Known rows, with every step that occurs:
lavi, sisa, mise, tubug: [ -3 -10  14  30  29  40  29 -14  -2  35  20  41 -29  35 -82   4 -11 -22
 -19 -17  26 -27  36 -37  49  -7  -1  20  13  24  23   9  57 -20]
tubug, mogi: [ 23  -9 -24  13  35  39  21 -18  55  25   6  17 -68  35 -54  25 -14 -18
 -21 -17  -3 -41  32 -21  21 -43  43 -29  10  45  -7 -11  40 -20]
lodiz, migen: [ 11 -50 -19   3   1  64  45   1  23   4 -20  13 -39  36 -54   4  41  29
 -26  -2  -2 -42  32  23  18 -35  12  19   2  36  12  29  31  -7]
nupub, nela, miref: [ 50  10  10  -9   4  35   9  -2  43 -23  45   2 -19  11 -43  29  -7  -5
 -16 -48 -24 -16  22  40  32 -18   6 -31  34  73 -13  13  47 -70]
sisa, mise: [ 29  -5  10 -13  27  20  32 -11  37  11  -6  40 -43  37 -48 -14   3  -7
 -10   0  12 -44  32  -9  13 -13  -2   1  33  18  -7   3  43 -30]
lodiz, migen, nela, lavi, sisa, mise, tubug, mogi: [ 28 -46  -5 -13  27  70  48 -12  46  42 -24  42 -36  54 -47  10  30  35
 -11  18  24 -27  51  -6  47 -38  42  11   2  65  21  48  37   6]
migen, nela, lavi, sisa, mise: [ 26  -7  27 -13  41  59  22 -15  55  15 -19  55   0  34 -29  33  22  10
 -14  -1  20 -10  39   5  36   3  -5   2  10  61  14  33  29  -5]
gafe, dizal: [-12  21   2  17   6  25  42 -22  53 -22 -20  -2 -39  -7 -45  29  17   4
 -33  12 -10 -27  32  45 -13 -20  -1 -35  -9  52  -4 -25  27 -54]
miref, nela, migen, lodiz: [ 22 -30   5   4  40  35  30 -48  30   3  15  24 -21  37 -65  27  -8  34
 -54 -13 -21 -25   8  32  57 -22  -7 -34  13  24 -31  28  43  -9]
lavi, dizal, kope: [ -4 -15 -17  22  13  52  18   4  -3   2   5  23 -26  26 -54  -1  -4 -47
 -38 -26 -17 -36  53   3  42   4  34  14   1  -5  10 -11  62 -29]
lavi, dizal, gafe: [  0 -38   0  11   5  54  34 -16  13   8  -2  45 -36  32 -55   5  21 -53
 -51 -15  -8 -36  53  14  50   5  -9 -10 -12  -2  11 -19  42 -19]
someg, nupub, nela, lavi, sisa, mise, tubug, mogi: [ 67  19  18  17  39  34  -3 -27  55  27  39  27 -12  43 -73  57   1   7
 -31 -48  32 -21  45  -6  57 -66   5 -14  30  56   6  21  48 -48]
mogi, tubug, mise, sisa, lavi, nela, migen, lodiz: [ 53 -14  19  23  14  55  57 -56  30  48  -3  11 -24  59 -91  10  20 -16
 -73  17  -5   2  16  64  41 -42   6  31   4  40  -6  -5  46 -55]
nela, lavi, sisa, mise, tubug: [  3   5  21  28  35  37  10 -25  20  22  10  53 -25  42 -64  31  -7  28
 -16   6  21  -7  47 -18  29  10  -4   3   1  54  12  23  35 -23]
tubug, mise, sisa, lavi, nela: [ 53 -15   0  16  21  39  46 -25  30  27 -16  39 -37  29 -83 -10 -30 -24
 -52  10  40   0  33   3  34 -36  25  -5  16  29  12  -1  40 -39]
lavi, sisa, mise, tubug, mogi: [  0  -9   6  31  34  38  30 -16   5  45  24  41 -43  40 -82   6 -19 -25
 -17 -15  25 -31  37 -50  53 -16  16  11  13  31  22   5  60 -18]
someg, nupub: [ 43  -2  18  20  37  49   2 -25  56  10  -1  28   2  42 -60  54  36   9
 -44 -50  31 -37  33   6  23 -58 -26  11  18  25   1   9  36 -40]
mogi, tubug, mise: [ 24 -12  10  30   4  53  42 -42  56  17   5  -2 -28  61 -77  16  49  -1
 -67  -2  -8 -16  -5  57  25 -41  -2  33  -4  22  -9 -19  51 -46]
kope, dizal: [ 17  -4   2  23  18  -5  14 -53  68  13  19  16 -51  28 -56  47   7 -15
   7 -11  10 -41  12  17  44  -4  12 -10  -8  29  -5  -9  46 -34]
kope, dizal, lavi, sisa: [ -3   5  -4  23  20  12  11 -53  39  29  51  22 -41  32 -53  43   9 -31
   1 -17   6 -28  11  34  54  11  -8  -1  -2  32  -3   8  55 -15]
kope, dizal, gafe: [  2 -18   7  -7  -1   2  24 -54  68  22  14  45 -57  51 -47  45   9 -23
 -12   1   9 -34  10  41  51  -3 -11 -20 -16  37 -12 -17  49 -19]
dizal, lavi, sisa, mise: [ -9   4  -5  -1  25  56  22 -12  -4  25  40  38 -21  33 -45  -2   9 -32
 -26 -18   1 -19  28  28  25   4 -31  11  30  27  -7  26  48  -1]
nela, migen: [ -1 -30  -6  11  29  49  26 -30  42  -8  13  -1 -15  40 -74  35  18  27
 -23  -3  -9 -24  12  -3  15  11  -5  -8  28  76 -25  10  28 -47]
sisa, mise, tubug, mogi: [ 40  -6   0 -11  43  17  31 -33  50  47   6  42 -70  43 -65 -12 -24 -23
   1  10  35 -39  56 -36  30 -44  48 -20  34  27 -16  -2  48 -36]
mise, sisa: [ 37 -17  13  14  38  36  31 -29 -13  15 -16  50 -38   7 -61  26 -30 -36
 -40 -11   9 -15  34  34  25 -48  29 -26   2  24 -12   7  17 -32]
nela, migen, lodiz, mogi, tubug, mise, sisa: [ 32 -51   3  10  35  68  37 -49  27  44  -4  16 -14  69 -86  20   7  13
 -58  25  -8 -10  -6  38  26 -32  10 -23   9  73 -21  10  29 -35]
nela, nupub: [  9 -21  11   2  15  45  14 -43  62 -13   5  41 -14  32 -43  57  -3  25
  -1 -14  13  -8  40   6  -2   4  -6  -5   5  55   8   8  48 -44]
sisa, lavi: [ 28   1   9   7   3  47  21  -7  54 -10   0  20 -50   1 -75 -23  -6 -13
 -15  -7  24 -24  61  10  14 -13  -4  21  39  44 -11  40  41 -28]
lodiz, mogi: [  1 -17  -9  17  15  64   3  -6  45   0 -10  22 -29  38 -71  29  11 -17
 -30 -13   7 -23   8  -7  17 -40  22   2 -10  39 -11  33  31  20]
tubug, mise, sisa, lavi: [ 48 -23   2  18  23  39  44 -26  36  20 -14  43 -46  31 -83 -20 -28 -11
 -52  14  43  -6  22  13  26 -46  29 -17  19  30   3  -1  41 -41]
tubug, mise, sisa: [ 40 -30  -3  18  31  39  43 -29  26  22 -16  42 -36  39 -72   2 -19 -10
 -59   8  31  -9   6  16  24 -49  30 -29   6  22   5 -19  36 -39]
miref, nela, lavi, sisa, mise: [  5   7  20  27  37  20  17 -33  22  -5  20  53 -27  36 -59  34 -16  46
 -41 -20  -6 -16  22   1  63  -8  -6  -9  -7  12  -7  40  49  12]
nupub, nela: [ 45   3  -7  -9  -1  35  16   1  33 -26  37 -10 -28 -10 -57  26  -5 -36
 -26 -43 -22 -22  23  49  37 -29   5 -28  34  46 -10   9  36 -38]

Rows:
[ 25 -45  -1  -4  36  60  31 -37  28  25   0  10 -13  45 -64  20  11  18
 -38  10 -14 -24  17  31  13  -2 -18 -28  28  71 -18   3  24 -48] : nela, migen, lodiz
[ -1   6  19  27  31  38  11 -16  18  12   7  52 -22  44 -55  31  -1  33
 -19   1   8 -11  37 -14  23  18 -17   7   0  54  17  22  34 -19] : nela, lavi, sisa, mise
[ 30 -23  21 -23  33  66  24 -23  63  10 -28  58  -5  32 -24  34  33  -9
 -28   3  13 -11  55  25  42   2   0 -15  -2  48   5  19  22  -7] : migen, nela, lavi, dizal, gafe
[ 36  17   7   4   6  30  11   0  23 -13  44  14 -23   8 -60  30 -15  -3
 -20 -27 -16  -9  29  27  46  -4  -4 -21  26  65   7  24  38 -34] : nupub, nela, lavi, sisa, mise
[ 17 -19   4  34  11  66  24 -33  44  24  -9  19 -31  64 -91  26  22 -17
 -62   3   4  -8 -14  28  32 -68  37  19 -25  33 -14  19  42   5] : lodiz, mogi, tubug, mise, sisa
[ 29  -9  29 -13  46  59  21 -25  57  26 -16  57  -3  34 -39  34  15   4
 -11   3  32  -5  50  -1  43  -5   8  -1  11  61  10  34  30  -8] : migen, nela, lavi, sisa, mise, tubug
[ 34 -20  22  28   1  53  57 -50  32  33  -1  28 -43  59 -88  -2  26 -27
 -80  11   3  -7  17  66  47 -48  12  26  -9  17  -8 -12  52 -45] : mogi, tubug, mise, sisa, lavi, dizal, gafe
[ 45   3   5  -3   7  53  32 -15  40  18  -1   8 -24  11 -82  -4  -9 -25
 -17   1  10 -10  77  -4  32  14 -20  33  40  64   4  39  37 -37] : sisa, lavi, nela, migen, lodiz
[-33  30  -4  18   7  42  39 -23  24  -6  12   5 -28  -3 -42  24  19 -12
 -39   7 -13 -14  31  63  -3  -6 -19 -27  -2  55  -3  -7  35 -37] : gafe, dizal, lavi, sisa
[  2   1  -1  23  25  46   3 -11  19  -1   0  41 -23  36 -45  26  -3  10
 -29  -1 -10 -12  60  10  22  17  19  -1  -9  33   5   8  39 -31] : nela, lavi, dizal, kope
[ 36 -14  17  33  14  48  48 -51  33  27  -1  14 -32  55 -81  19  29 -12
 -73   3  -4  -9  -1  64  31 -57  15  22  -8  20 -11 -17  45 -48] : mogi, tubug, mise, sisa
[ 46  -7  19  12  26  37  33 -25   1  13 -14  51 -52  -4 -77  -5 -43 -36
 -31  -2  26 -11  57  29  28 -45  30  -9  21  36 -15  34  24 -33] : mise, sisa, lavi
[ 38  -8  12  20  24  40  32 -16 -17  17 -10  53 -51   1 -79 -17 -50 -53
 -37  -5  17 -13  69  23  44 -34  50  -2  15  20  -7  27  40 -35] : mise, sisa, lavi, dizal, kope
[ 32  -9  14  34   5  51  48 -39  25  30   3  17 -37  55 -89  -6  14 -24
 -73   6  -3  -7  17  61  44 -48  31  38  -2  16  -8  -8  63 -50] : mogi, tubug, mise, sisa, lavi, dizal, kope
[  24  -11    4   31    7   67   29  -35   47   29   -2    9  -25   64
 -106   25   16  -18  -54    9    6    3    2    9   43  -47   33   38
  -13   56  -12   35   44   -2] : lodiz, mogi, tubug, mise, sisa, lavi, nela, migen
[ 14 -14   0  36   2  69  23 -21  36  26  -4  21 -36  64 -98   2   7 -29
 -62   5   4  -6   5  23  44 -58  53  35 -18  29 -11  28  59   2] : lodiz, mogi, tubug, mise, sisa, lavi, dizal, kope
[ 53 -18   4  14  19  38  44 -35  40  25 -12  47 -31  34 -79   2 -35 -10
 -43  12  45   8  36  -1  29 -28  25  -6  14  39  18   1  47 -45] : tubug, mise, sisa, lavi, nela, nupub
[ 36  -8 -12  -8   5  37  21 -12  38 -27  48 -24 -18   6 -73  34  -3  -8
 -22 -29 -28 -17  12  34  40  -8   5 -33  46  80 -22  16  34 -54] : nupub, nela, migen
[ 14  13 -12 -24  16  58  16 -33  25  17  28  29   1  23 -29  48   7 -41
 -12 -19  -6   6  62  36  13  19 -31  17  20  41  -2  22  38 -15] : dizal, lavi, nela, nupub
[ 47  15   0  -6   5  32   5  -7  40 -26  35   3 -26   0 -51  39  -8  -3
 -23 -25 -20  -8  34  50  31 -16   3 -34  26  67 -10  20  25 -40] : nupub, nela, lavi
[ 47  -1  19  30   6  48  52 -47  34  33  -1  12 -30  48 -89  13  21 -25
 -67   4   1  -1  21  53  42 -45  11  42  -3  26  -2  -4  48 -47] : mogi, tubug, mise, sisa, lavi, nela
[ 20 -44   1   6  30  72  28 -42  35  32   1   4 -12  62 -78  27  23  16
 -47  15 -19 -19   2  37  20 -20  -6 -12  11  76 -24  16  28 -31] : nela, migen, lodiz, mogi, tubug
[ 16  -1  10  31  36  23  13 -39  30 -17  14  42 -30  23 -56  35  -5  30
 -46 -22 -14 -20  39  10  64  -9  11 -22 -15  -4 -12  31  41   2] : miref, nela, lavi, dizal
[ 53 -20  -8 -18  10  45  24 -16  29  -4  39 -16 -17  10 -66  23  -7 -14
 -33 -21 -31 -18  16  58  38 -17  -4 -46  46  77 -18  10  31 -55] : nupub, nela, migen, lodiz
[ 15   3  13  16  35  22  11 -39  42 -19  10  44 -29  27 -50  43  -9  47
 -43 -19 -10 -14  26  22  48 -20   1 -23  -7  13 -24  37  36   6] : miref, nela, lavi
[ -3   4 -11   0  34  54  21 -24   4  46  46  39 -39  38 -55  -1  -7 -42
 -20 -12  11 -18  40  10  35 -13  -2   0  30  33 -10  23  52  -3] : dizal, lavi, sisa, mise, tubug, mogi
[ 12   6  13  28  46  18  17 -44  31  15  27  54 -44  41 -68  36 -31  37
 -36 -15   5 -14  34 -17  72 -25  24 -21  -7  18 -12  37  53  10] : miref, nela, lavi, sisa, mise, tubug, mogi
[ 40 -19  20  14  20  42  40 -26 -10  20 -14  64 -56   4 -78 -14 -38 -57
 -43   0  22 -14  69  29  47 -34  29 -12   8  22  -6  23  29 -30] : mise, sisa, lavi, dizal, gafe
[ 20 -10  24  -6  39  68  18 -16  55  10 -19  48   5  27 -31  46  25   9
 -21  -8  16  -6  39  12  36   1  -6   1   3  63  14  33  25  -3] : migen, nela, lavi, sisa
[ 45  -4  23  28   5  47  50 -58  43  31   2  19 -25  54 -85  24  16 -12
 -58   5   6   8  24  49  37 -38  12  42  -5  35   2  -3  54 -54] : mogi, tubug, mise, sisa, lavi, nela, nupub
[ 46   0   5   7   1  61  36 -24  54  31   0   3 -23  35 -98  -6   2 -21
 -33  11  13  -1  55   0  39  -2  -7  47  26  66   3  41  46 -29] : sisa, lavi, nela, migen, lodiz, mogi, tubug, mise
[  3 -11   4  30   6  69  12 -25  49  11  -2   7 -28  53 -81  36  38 -17
 -46 -11 -11 -18  -2  28  26 -53  19  32 -22  37 -20  30  38  10] : lodiz, mogi, tubug
[ 58 -10  15   6  29  50  36 -29  -7  40 -18  46 -34  10 -87   7 -48 -48
 -35   8  17   2  62  17  43 -36  27  -2  14  53  -4  43  21 -23] : mise, sisa, lavi, nela, migen, lodiz, mogi
[ -7  45   0  -2   8  35  39 -27  40  -4   4   4 -19   3 -25  36  19 -15
 -27   8 -20  -5  52  59  -8   4 -17 -23   0  65  -7  -9  31 -57] : gafe, dizal, lavi, nela, miref
